In the rows, zero is written as 128.
Known rows, with every way that one mark hangs from another:
[k610 [k579 k370 [k912 k183 k345]]]: [121 136 105 116 136 147 141 121 119 149 123 123 144  12 105  93 134 124
 110  92  68 133  76 120 115 135 115 129 119 112 136 118 146  92  87 124
 142 128 132 145 140 184 144 117 137 159 127 120 146 121 140 174 160 139
 139 126 109 121 135 112 122 130]
[k370 [k579 [k912 k183]]]: [124 131 124 106 122 152 142 133 120 139 112 140 139  84  99  96 129 127
 109 108  87 127 125 120 106 132 123 119 120 115 121 120 137 115 101 124
 138 137 134 134 151 136 143 127 129 124 140 118 149 131 142 176 149 131
 133 145 113 125 137 102 119 125]
[k584 [k912 k345]]: [132 131 109 114 129 139 134 133 132 120 131 126 141  92 116 107 122 115
 121 124 102 121  99 141 127 134 131 141 124 107 136 109 140 106  79 133
 124 121 129 156 131 148 150 129 146 160 129 136 132 116 127 137 130 134
 135 120 115 122 134 117 121 121]
[k912 k345]: [119 134 113 122 136 141 139 139 130 131 129 124 145  93 122 112 123 120
 126 123  98 129  98 128 125 127 128 133 122 107 139 114 138 101 101 120
 131 125 130 138 132 144 145 121 136 141 130 128 136 125 126 138 132 132
 140 128 117 117 136 115 122 125]
[k610 [k579 k370]]: [121 133 115 128 136 141 131 122 137 150 122 125 146  81 123 114 130 126
 123 121 107 134 113 129 132 143 122 140 116 111 124 116 147 113 114 123
 130 125 131 125 128 135 134 118 146 136 112 121 132 116 136 133 145 131
 137 125 103 113 137 126 125 129]
[k345 [k610 k579] [k912 k183 k657]]: [125 131 132 112 129 145 120 128 143 139 123 131 140  60 102 105 141 134
 108 122 103 133 130 126 128 113 106 105 115 111 111 121 156 129 102 119
 114 118 134 142 139 121 125 125 131 149 127 124 141 120 120 144 149 130
 134 152 106 114 136 116 134 140]
[k579 k912]: [123 137 121 116 127 142 133 133 124 132 119 132 137 108 122 109 128 121
 109 123  99 125 117 120 104 128 124 129 127 112 121 113 139 121 110 127
 132 132 135 136 141 132 134 119 142 141 133 127 139 130 128 145 133 138
 139 129 115 124 139 114 125 125]
[k912 k183 [k345 k610] k657]: [124 131 106 107 124 146 130 149 135 131 132 130 138  56 103 105 132 116
 101 107  92 134 133 133 130 113 116 123 120 112 121 117 142 111 111 118
 126 124 134 146 143 146 147 117 115 155 130 128 136 127 121 155 146 126
 140 158 120 124 128 102 130 138]
[k584 [k912 k183]]: [136 127 113 100 125 140 131 129 134 126 128 132 137 118  99  97 135 129
 126 120 116 117 141 129 137 130 126 130 126 114 119 106 139 119  94 139
 128 129 132 149 149 157 145 131 132 145 131 132 135 120 123 149 132 136
 129 134 110 127 137 115 127 125]
[k183 k912]: [122 125 117 114 130 142 122 128 129 132 121 136 147 120 118 111 138 121
 128 135 110 122 134 125 126 132 128 158 126 114 124 121 146 116 100 121
 125 130 128 140 141 114 135 126 150 148 137 128 124 123 117 127 131 131
 138 134 112 117 137 117 121 123]
[k657 k149]: [131 138 129 119 128 145 134 143 133 136 129 132 141 129 121 118 135 131
 130 152 100 127 115 130 133 134 125 131 126 115 119 119 145 108 111 121
 125 131 133 137 140 128 133 127 130 140 134 124 147 129 117 129 123 131
 132 139 108 123 137 117 125 123]
[k149 k657]: [131 138 110 120 133 139 131 121 152 128 131 134 143 142 125 108 132 118
 119 139 122 127 131 120 127 125 132 134 125 115 118 131 135 115 114 133
 125 128 133 140 139 120 138 121 139 120 122 133 131 135 114 137 136 135
 144 136 107 115 143 115 132 129]
[k584 [k912 k183 k345]]: [137 128 106 104 130 143 136 131 133 124 133 127 140  85  96  93 128 122
 124 112  99 122 108 135 136 128 126 129 123 110 137 107 141 100  75 137
 129 124 130 161 142 173 152 130 131 150 133 133 139 118 125 156 135 134
 134 131 114 128 134 112 123 123]
[k345 k912]: [124 136 124 121 134 141 124 127 140 132 118 128 147 131 125 112 125 131
 133 138 102 123  90 123 119 125 123 115 126 114 126 113 145 115  98 120
 119 122 130 138 133 115 121 128 145 133 133 128 136 125 123 127 137 133
 137 128 112 115 140 125 130 127]
[k584 [k912 k345 k657]]: [132 134 102 113 129 142 134 132 136 113 139 132 140 108 109  99 124 116
 113 125 100 121 127 138 126 127 127 133 123 106 128 110 143 120  88 133
 123 113 134 160 136 131 152 126 146 171 123 132 126 122 125 136 134 128
 137 118 117 123 135 116 126 141]
[k912 k183 [k345 [k610 k579]] k657]: [124 129 120 113 132 146 133 142 131 135 135 131 139  20 101 105 140 120
  98 106 101 144 139 132 134 114 110 119 111 104 123 122 149 114 104 118
 123 124 131 139 138 153 147 123 122 158 124 123 136 118 126 154 146 129
 135 150 111 117 130 104 128 138]
[k610 k579]: [122 133 133 123 136 137 131 130 133 138 127 129 140  92 118 112 129 130
 127 127 119 134 134 126 131 133 119 138 114 108 122 117 143 122 107 125
 122 133 130 121 127 131 135 119 143 138 122 122 136 115 130 129 127 135
 134 129 104 115 139 122 125 125]
[k183 [k912 [k345 k610] [k657 k149]]]: [124 132 116 112 120 150 122 153 125 128 133 141 145  71 117 114 144 118
 104 152  77 131 131 140 132 125 116 148 126 111 119 133 158 101  94 110
 115 120 130 162 143 111 141 126 141 182 134 130 136 127 110 135 132 120
 136 159 117 123 128 104 122 136]
[k610 [k579 [k912 k657]]]: [121 140 129 119 133 141 133 125 126 132 132 133 134  78 112 103 132 124
 103 117  97 137 141 118 104 131 114 125 118 107 111 123 149 145 110 124
 126 124 137 133 139 122 134 119 150 156 125 118 136 125 129 144 142 135
 133 123 109 119 141 116 125 147]
[k579 k370 [k912 k183 [k657 k149]]]: [128 139 105 105 120 153 133 132 128 144 130 135 140 105 106  95 138 130
 101 128  52 123 116 120 116 139 119 122 130 123 109 120 151 111 115 123
 140 121 141 153 158 153 134 119 126 153 128 119 150 138 125 171 158 126
 136 143 115 134 137 108 132 147]
[k610 [k579 [k912 k345 k657]]]: [118 140 116 120 137 142 138 130 121 132 136 130 140  50 111  98 129 119
 101 108  78 137 110 122 105 126 113 126 117 102 129 122 146 124  95 120
 126 119 134 144 133 138 143 115 152 173 125 118 138 124 132 154 143 132
 138 120 114 118 138 114 121 147]
[k912 k183 k345 [k657 k149]]: [129 139 113 108 124 147 142 145 133 139 144 135 144  99  94  99 134 131
 121 134  70 134 115 128 134 124 118 121 123 112 123 121 150 104  98 120
 130 118 133 152 148 159 141 122 120 162 137 121 150 132 117 157 135 126
 134 147 114 130 134 107 127 144]
[k579 k370 k610 [k912 k183 k345]]: [108 124  89 106 138 151 140 125 121 146 116 130 142  62 105 107 140 117
  96  94  80 126  84 123 114 133 116 144 133 125 143 119 138  83 105 116
 148 133 132 149 146 182 148 110 132 151 129 120 142 121 129 183 166 131
 142 137 113 125 128 108 124 116]
[k370 [k579 k610 k912]]: [109 124 124 117 133 150 141 132 120 132 109 146 138 104 111 118 136 118
 104 120 117 125 129 130 109 135 121 140 124 120 134 122 134 112 111 114
 134 139 133 130 139 114 146 119 145 128 131 114 143 121 130 158 146 128
 137 140 109 121 131 105 115 109]
[k370 [k579 k610 [k912 k345]]]: [105 128 114 120 138 150 148 136 116 134 113 145 141  73 109 115 130 113
 106 114  92 127  99 130 108 132 119 138 124 117 147 125 135  97  96 114
 135 137 128 142 133 133 154 119 142 145 132 117 145 120 132 164 150 130
 138 136 113 121 129 103 109 109]
[k584 k912]: [135 128 119 113 127 139 127 128 135 121 127 129 135 130 116 106 127 121
 122 134 121 118 134 138 128 136 129 138 124 109 122 107 139 119  97 136
 121 125 133 146 136 128 144 132 146 142 123 130 132 117 124 128 126 133
 131 122 109 123 137 120 126 125]

Rows:
[129 134 116 106 120 150 135 157 138 137 137 133 140  60 102 109 140 124
 104 138  81 135 123 136 136 118 113 121 122 114 119 122 149 101 108 113
 127 125 133 153 149 151 143 125 111 162 131 124 151 131 117 155 138 124
 135 170 118 127 128  97 127 136]
[k912 k183 [k345 k610] [k657 k149]]
[110 124 104 103 138 148 141 130 117 137 122 137 137  69  95 103 140 122
 108 101  92 126 102 121 116 121 114 136 130 122 142 117 138  92  97 123
 141 138 132 147 147 175 148 109 128 148 136 122 144 122 123 170 149 137
 142 139 114 124 129 104 121 115]
[k579 k610 [k912 k183 k345]]
[124 134 110 112 126 147 132 142 126 130 142 138 150 112 109 106 139 123
 121 150  75 127 120 131 133 131 122 150 128 113 125 129 157 111  87 118
 121 117 130 162 143 120 139 127 147 175 137 125 134 130 110 137 130 122
 135 144 116 124 135 111 121 143]
[k183 [k912 k345 [k657 k149]]]
[137 135 115 111 118 145 130 152 137 117 140 136 135  69 111 111 133 115
 100 154  91 122 129 151 134 127 119 134 126 110 121 122 151 105  90 124
 113 115 135 170 136 130 147 130 136 175 126 134 139 125 115 136 126 126
 132 151 115 129 128 106 124 133]
[k584 [k912 [k345 k610] [k657 k149]]]
[109 127 102 113 136 146 129 121 123 141 111 139 136 107 126 120 136 117
 105 117 103 121 109 126 112 140 120 147 134 128 130 116 138 105 122 116
 140 134 136 138 137 136 137 111 146 136 121 119 133 122 124 152 155 131
 141 126 109 122 131 114 124 115]
[k579 k370 k610 k912]
[121 137 124 118 124 148 139 134 124 129 123 143 139 115 113 103 123 119
  96 119  88 129 138 125  96 133 124 124 118 112 118 123 140 138 110 116
 128 124 139 132 143  97 142 126 144 139 133 116 136 134 138 156 147 126
 135 131 117 122 137 108 120 139]
[k370 [k579 [k912 k657]]]
[138 137 109 101 123 148 139 138 135 122 148 135 139 102  88  91 136 127
 118 139  81 122 123 139 142 130 122 128 126 113 124 115 150 105  79 134
 125 113 134 170 151 163 151 133 125 178 130 129 145 126 121 159 132 130
 129 140 114 134 133 109 127 143]
[k584 [k912 k183 k345 [k657 k149]]]
[122 128 114 110 124 149 125 129 123 151 111 126 134  13 111 104 140 121
  86 102  94 133 114 125 114 132 109 124 120 115 113 126 147 102 110 123
 136 135 134 138 143 160 138 120 131 136 123 123 141 121 138 168 162 134
 140 151 107 119 133 106 127 122]
[k345 [k610 [k579 k370 [k912 k183]]]]
[132 136 130 106 117 150 124 142 141 143 127 132 140  98 102 109 143 135
 110 150  83 126 121 128 131 115 112 103 126 121 107 124 154 117 106 113
 118 116 134 157 148 128 120 133 119 154 138 125 154 133 112 148 141 127
 133 164 113 124 134 107 136 137]
[k345 k610 [k912 k183 [k657 k149]]]
[117 127 110 128 133 143 128 137 134 144 119 125 144   4 131 120 129 113
 100 118  98 138  89 140 128 134 116 134 113 105 134 124 145  88 107 113
 128 125 128 135 119 145 144 120 142 145 117 128 133 114 137 141 150 129
 141 139 110 114 129 115 122 119]
[k912 [k345 [k610 [k579 k370]]]]
[120 132 121 124 134 142 131 146 133 131 133 131 139  28 118 116 133 114
 100 123 107 140 130 135 124 120 112 127 110 102 122 128 146 119 109 112
 118 121 132 138 127 127 146 120 141 161 115 129 131 118 125 136 138 127
 136 141 112 113 130 111 123 138]
[k912 [k345 [k610 k579]] k657]
[121 137 117 109 136 146 140 128 119 134 138 131 139  39  93  91 134 126
 106  94  71 136 117 118 111 121 112 118 115 105 126 118 148 121  89 124
 133 120 136 148 144 164 143 116 137 167 131 117 142 122 132 171 149 133
 135 126 113 121 136 110 126 150]
[k610 [k579 [k912 k183 k345 k657]]]
[110 132  95 113 137 145 129 120 131 137 122 140 138 126 118 115 137 114
  99 112  99 124 129 126 110 136 118 145 133 129 122 119 143 118 129 112
 140 125 140 140 143 121 139 107 147 150 119 115 128 125 120 151 161 122
 141 128 112 122 129 114 129 135]
[k579 k370 k610 [k912 k657]]
[125 137 125 106 133 144 134 123 125 135 134 135 134  73  95  91 138 130
 105 104  97 133 146 116 112 124 109 118 115 111 112 122 149 139 103 126
 131 126 140 135 152 146 136 117 137 156 131 115 141 125 131 163 145 135
 135 129 108 120 140 111 129 147]
[k610 [k579 [k912 k183 k657]]]
[107 130  91 117 140 147 137 124 122 138 116 134 142  66 119 116 134 111
 102 106  82 123  78 129 112 138 121 148 133 122 146 121 138  89 108 114
 140 132 131 147 132 154 147 111 144 149 123 121 135 119 129 158 158 130
 145 126 113 121 128 111 121 115]
[k579 k370 k610 [k912 k345]]
[122 130 131 105 125 146 124 135 124 139 126 137 131  31  99  99 142 125
  86 109 104 136 157 119 111 117 105 117 116 111 107 122 150 134 116 121
 126 131 139 137 148 138 137 120 132 154 129 122 143 125 128 161 149 133
 133 158 109 120 134 104 129 139]
[k345 [k610 [k579 [k912 k183 k657]]]]
[123 135 138 123 132 141 118 132 144 135 125 132 141  63 117 114 135 127
 105 136 117 133 125 129 122 116 109 107 115 107 112 122 152 133 107 113
 106 112 133 139 126  96 122 128 145 159 122 126 133 121 122 126 141 130
 136 141 108 109 136 119 132 140]
[k345 [k610 k579] [k912 k657]]
[120 137 117 125 135 143 131 120 125 147 119 127 141  60 122 107 130 122
 108 114  87 128 101 123 108 142 116 134 121 110 120 121 146 112 110 124
 134 129 134 135 134 139 135 118 153 144 124 122 137 121 137 149 151 135
 136 120 106 116 139 120 122 126]
[k610 [k579 k370 k912]]
[132 122 122 107 128 143 132 138 132 129 127 127 134   5  96 102 138 120
 102 114 117 128 121 141 141 126 113 132 114 104 128 118 147  97  77 132
 119 129 129 156 135 172 153 132 132 157 123 133 140 109 130 155 135 138
 135 147 106 121 128 107 121 113]
[k584 [k912 k183 [k345 [k610 k579]]]]
[133 140 125 108 126 147 130 132 143 137 135 134 147 141 101  99 137 144
 135 146  73 124 110 125 136 125 117 100 128 117 112 120 152 119  95 119
 120 113 134 154 149 131 119 129 127 152 139 122 153 133 114 150 138 127
 132 144 110 126 140 117 136 147]
[k345 [k912 k183 [k657 k149]]]
[120 138 110 127 137 144 136 123 118 142 122 123 144  30 122 101 127 120
 103 109  71 132  69 126 105 142 115 133 119 109 137 121 147  96  91 122
 137 124 131 141 128 161 141 117 153 157 126 123 137 118 138 160 153 136
 143 117 112 118 136 118 118 127]
[k610 [k579 k370 [k912 k345]]]
[120 129  99 114 132 145 128 132 128 131 137 137 150 107 111 102 132 116
 116 126  85 129 127 127 125 125 127 146 126 107 130 125 150 115  92 117
 121 117 129 153 142 115 145 121 153 171 133 126 123 127 117 133 142 122
 136 131 120 117 134 116 123 145]
[k183 [k912 k345 k657]]
[123 128 122 117 131 146 117 124 143 153 109 123 145  36 114 110 140 132
 108 124 104 128  88 128 133 126 109 108 119 115 120 122 154  99 105 117
 123 122 128 139 134 145 125 128 135 136 124 129 142 117 137 152 157 135
 137 151 103 113 135 119 132 121]
[k345 [k610 [k579 k370]] [k912 k183]]
[118 137  96 120 121 149 126 140 130 132 123 130 139  33 129 110 127 108
  75 109  70 131  97 132  97 128 120 128 126 114 123 121 145 107 116 112
 134 123 138 149 138 130 142 117 139 159 123 128 131 132 130 156 162 122
 143 138 124 122 129 104 128 138]
[k579 k370 [k912 [k345 k610] k657]]
[117 142 101 125 134 145 136 124 122 137 133 126 143  38 118 102 127 115
  99 105  64 132  90 124 105 136 115 133 119 105 130 121 148 115 100 120
 131 113 135 145 133 144 142 116 155 174 119 118 133 123 137 154 160 128
 141 113 113 118 136 116 123 150]
[k610 [k579 k370 [k912 k345 k657]]]
[108 123  99 104 133 148 133 120 123 148 113 134 137  94 105 109 141 123
 104 100  96 124 117 120 117 134 117 139 134 129 129 118 141  98 119 123
 144 138 135 140 150 168 140 109 131 132 129 120 139 124 127 170 163 130
 140 136 109 125 131 109 127 118]
[k579 k370 k610 [k912 k183]]
